What can hang from each mark
k121: k147 k875 k916
k455: k875 k916
k875: k121 k727 k784
k727: k875
k916: k121 k582
k147: k121
k582: k147 k875 k916
k784: k916

Each row was made from one small tree. The marks that hang from a mark follow it in brackets, in the order of their numbers. Every link used is in the known rows. Write each row's tree.
Known rows
k455[k875[k784] k916[k121 k582]]: [-12   6   3   7  -3  -3   0   9   6  11   4  -8  -9   1  -5 -12 -18 -11
  -2 -18]
k727[k875[k121 k784]]: [-3  0 11 -5  5  1 -8  5  6  0  0 -3  4 -4  4  0  2  5 -1 -3]
k784[k916[k582[k147 k875]]]: [-5 -6  1 -1 -5  1 -8 -3 12 -4 -4  8  6  1 -1  1 17 14  0 -3]
k121[k875[k727] k916]: [ 11   5   0   2   4   6  12  -5 -18  -4  -2  -5  -6   0   2   5   5  -3
   0   6]
k147[k121]: [ -7  -3  30   0  -4 -10  -4  -2   7   3   5   3  -3 -11  -7   3  23   4
 -17   2]
k784[k916[k582]]: [ -6   4  25   3  -7  -3  -7   5  17   6   3   1   0  -5   7  -5  22   3
 -13 -10]
k121[k147 k875[k727 k784]]: [  9   0  -8  -1   7   5   4  -7 -24  -2  -1  -5  -2   6   7   4  -3  -5
   6   9]
k875[k121 k727]: [ 2 -8  0 -5  6 -5  1  4  0  4 -5  0  2 -9  4  2 10  0 -1  4]
k455[k875[k121 k727]]: [ 4 -8 -6 -4 -1 -9  7  6 -4  4 -5 -6 -3 -3 -4  0 -4 -4  3 -2]
k784[k916[k121 k582]]: [-14  11  24   7  -6  -4  -5   8  24   2   7   4   3  -7   8  -5  10   2
 -17  -7]
k121[k875[k727 k784] k916[k582[k147]]]: [  8   3 -23   8   6  11   2  -4 -15  -8  -3  -1  -4   3   0   4 -15  -5
   7   9]
k455[k875[k727 k784] k916[k121[k147] k582]]: [ -1   9 -14   5  -3  -3   9   3  -8   8   2  -9  -8   9   1  -7 -35 -20
   5  -5]
k875[k784]: [ -5  -9  16   3   9   1 -10   2  -2   6  -3  -3   0  -8   2  -8  20   0
  -1  -6]
k582[k875[k784] k916[k121[k147]]]: [  2  -5 -16  -8  10   5   4  -5  -4  -9   3   4  12   7  -1  -4  -4   8
  13   2]
k147[k121[k875[k727 k784] k916[k582]]]: [  5  18  -6  15   1   6   3  -5  -5  -7   5   0  -9   1  -1   3 -21  -5
  -1  10]
k582[k875]: [-3 -7 15 -1  4 -1 -4 -6  3  0 -7  0  1 -4  0 -3 30 15 -1 -6]
k147[k121[k916[k582[k875[k727 k784]]]]]: [  4  12  -8  17   5   6  -1  -9   4  -9  -5   3  -4   0  -3  -3 -16   2
   9   9]
k784[k916[k121[k147] k582[k875]]]: [-5 13  8  1 -8 -2  2 -5 13 -5  5  4  5  6 10 -2  4 12 -7 -1]
k727[k875[k784]]: [ -7   1  24   4   5   2 -12   1   5   0  -2  -3   1  -4   3  -2  11   2
  -4  -6]
k875[k121 k727 k784[k916[k582]]]: [  0   1 -11   3   5   3  -6  11  11   3  -2   2   6  -2  10  -5 -11  -5
   7   0]

Which tree is each row?
[ -1   0  -1   3   6   3   3   3  -8  -1   2   1   9   2  10  -1  -9 -15
   5  11] : k875[k727 k784[k916[k121[k147]]]]
[-13   8   4   2  -4  -3  -3   0   8  -6   8   5  -2  -4   1   7   3  10
 -18   1] : k916[k121[k875] k582[k147]]
[ 10   6 -16  -7  -5  -1   6  -3   4  -3  -3   3   6   9  11   2  -6   9
   7   6] : k784[k916[k582[k875[k121[k147] k727]]]]
[ -7  -1   6   1 -11  -4  -7  -6  17  -8   3  12   5  -1  -9   6   9  13
  -6   5] : k784[k916[k582[k147[k121] k875]]]
[  6   8  16   0  -5  -1   9  -8 -10  -5  10  -1  -8  -1  -8   7   9   3
 -12   6] : k147[k121[k875 k916]]
[ -5   1  25   2   1   5 -11   5   7   0   0  -1   7   0   4  -1   9  -3
   1  -4] : k727[k875[k784[k916]]]
[  1  -7 -11   1   2   5  -1   0 -11  -9   2   9   6   2  -9  14 -11 -11
   7  19] : k582[k147[k121[k875[k727 k784[k916]]]]]
[  8   4 -15  -4   1   2   0   5  -1   2   1   0   6   5  13  -3 -15  -7
   7   6] : k875[k121[k147] k727 k784[k916[k582]]]
[  4   1 -13  -5  -6  -8   9   8   2  13  -3  -8  -9   2  -4  -3 -18 -10
   2 -12] : k455[k875[k121 k727] k916[k582]]
[ -3   1  12  -1 -11  -8   2   4   4  15   1 -10 -14   1  -7  -8   4  -6
  -8 -22] : k455[k875 k916[k582]]
[ -4  -8   6  -6  -5  -3  -5   1   3  11   0   1  -6  -6  -5   0  15  -2
 -10 -11] : k455[k916[k582[k147]]]
[ 19  -2 -10 -14   1   2  14 -11 -15  -4   0  -4   1   7   1   0   9  13
   6   4] : k582[k875[k121[k147 k916]]]
[ -8  -3  13  -3  -5  -8   8   6  -2  12   3  -7  -7  -1 -10  -4   0 -11
  -7 -15] : k455[k875 k916[k121]]
[ 10   0  -8  -4   3   8   6  -2 -22  -2   1  -3   4  10   8   5  -5 -10
  10  10] : k121[k147 k875[k727 k784[k916]]]
[ -4   1  -2  -6  -4   3 -12   8  16  -5   3   5  10   2   3   5 -10   4
   0   0] : k727[k875[k121 k784[k916[k582[k147]]]]]
[  6   5  -6 -10  -5  -6   2  -7   6  -1   1   0  -1   5   8  -3   8  21
  -4  -3] : k916[k582[k875[k121[k147]]]]
[  5  -2 -25  11  10  11  -3  -8  -7 -10 -12   3   1   2  -2  -2  -9   3
  18   7] : k121[k916[k582[k147 k875[k727 k784]]]]
[ -8   0 -12   3  -7  -7   7   5   1   5  -2  -1  -7   0  -9   3 -22 -15
  -3  -5] : k455[k875[k727] k916[k121 k582[k147]]]
[ -2  -9  10   2  -1   0  -2   9  -4   5  -2  -7   1   3  -5  -9   5 -10
   8 -10] : k455[k875[k784[k916]]]
[ 12 -15 -37  -3  15  11   5  -4 -18 -10 -12   3   8   2  -6   3 -11   2
  27  13] : k582[k147 k875[k121[k916] k727 k784]]
[ -3  -6  10  -6  -6  -6  -1  -6  -5  -5   8   6  -3  -5 -12  15  13   7
 -15   9] : k582[k147[k121[k875]]]
[ -6  -4  11  -5 -10  -8  -4  -2   9   8   6   6  -7  -7 -13   5   6  -2
 -15  -2] : k455[k916[k582[k147[k121]]]]
[  3 -10 -19   0  16   5  -3   0  -4  -3 -11   1   7  -1   2  -4  -3   6
  19   4] : k582[k875[k121 k727 k784]]
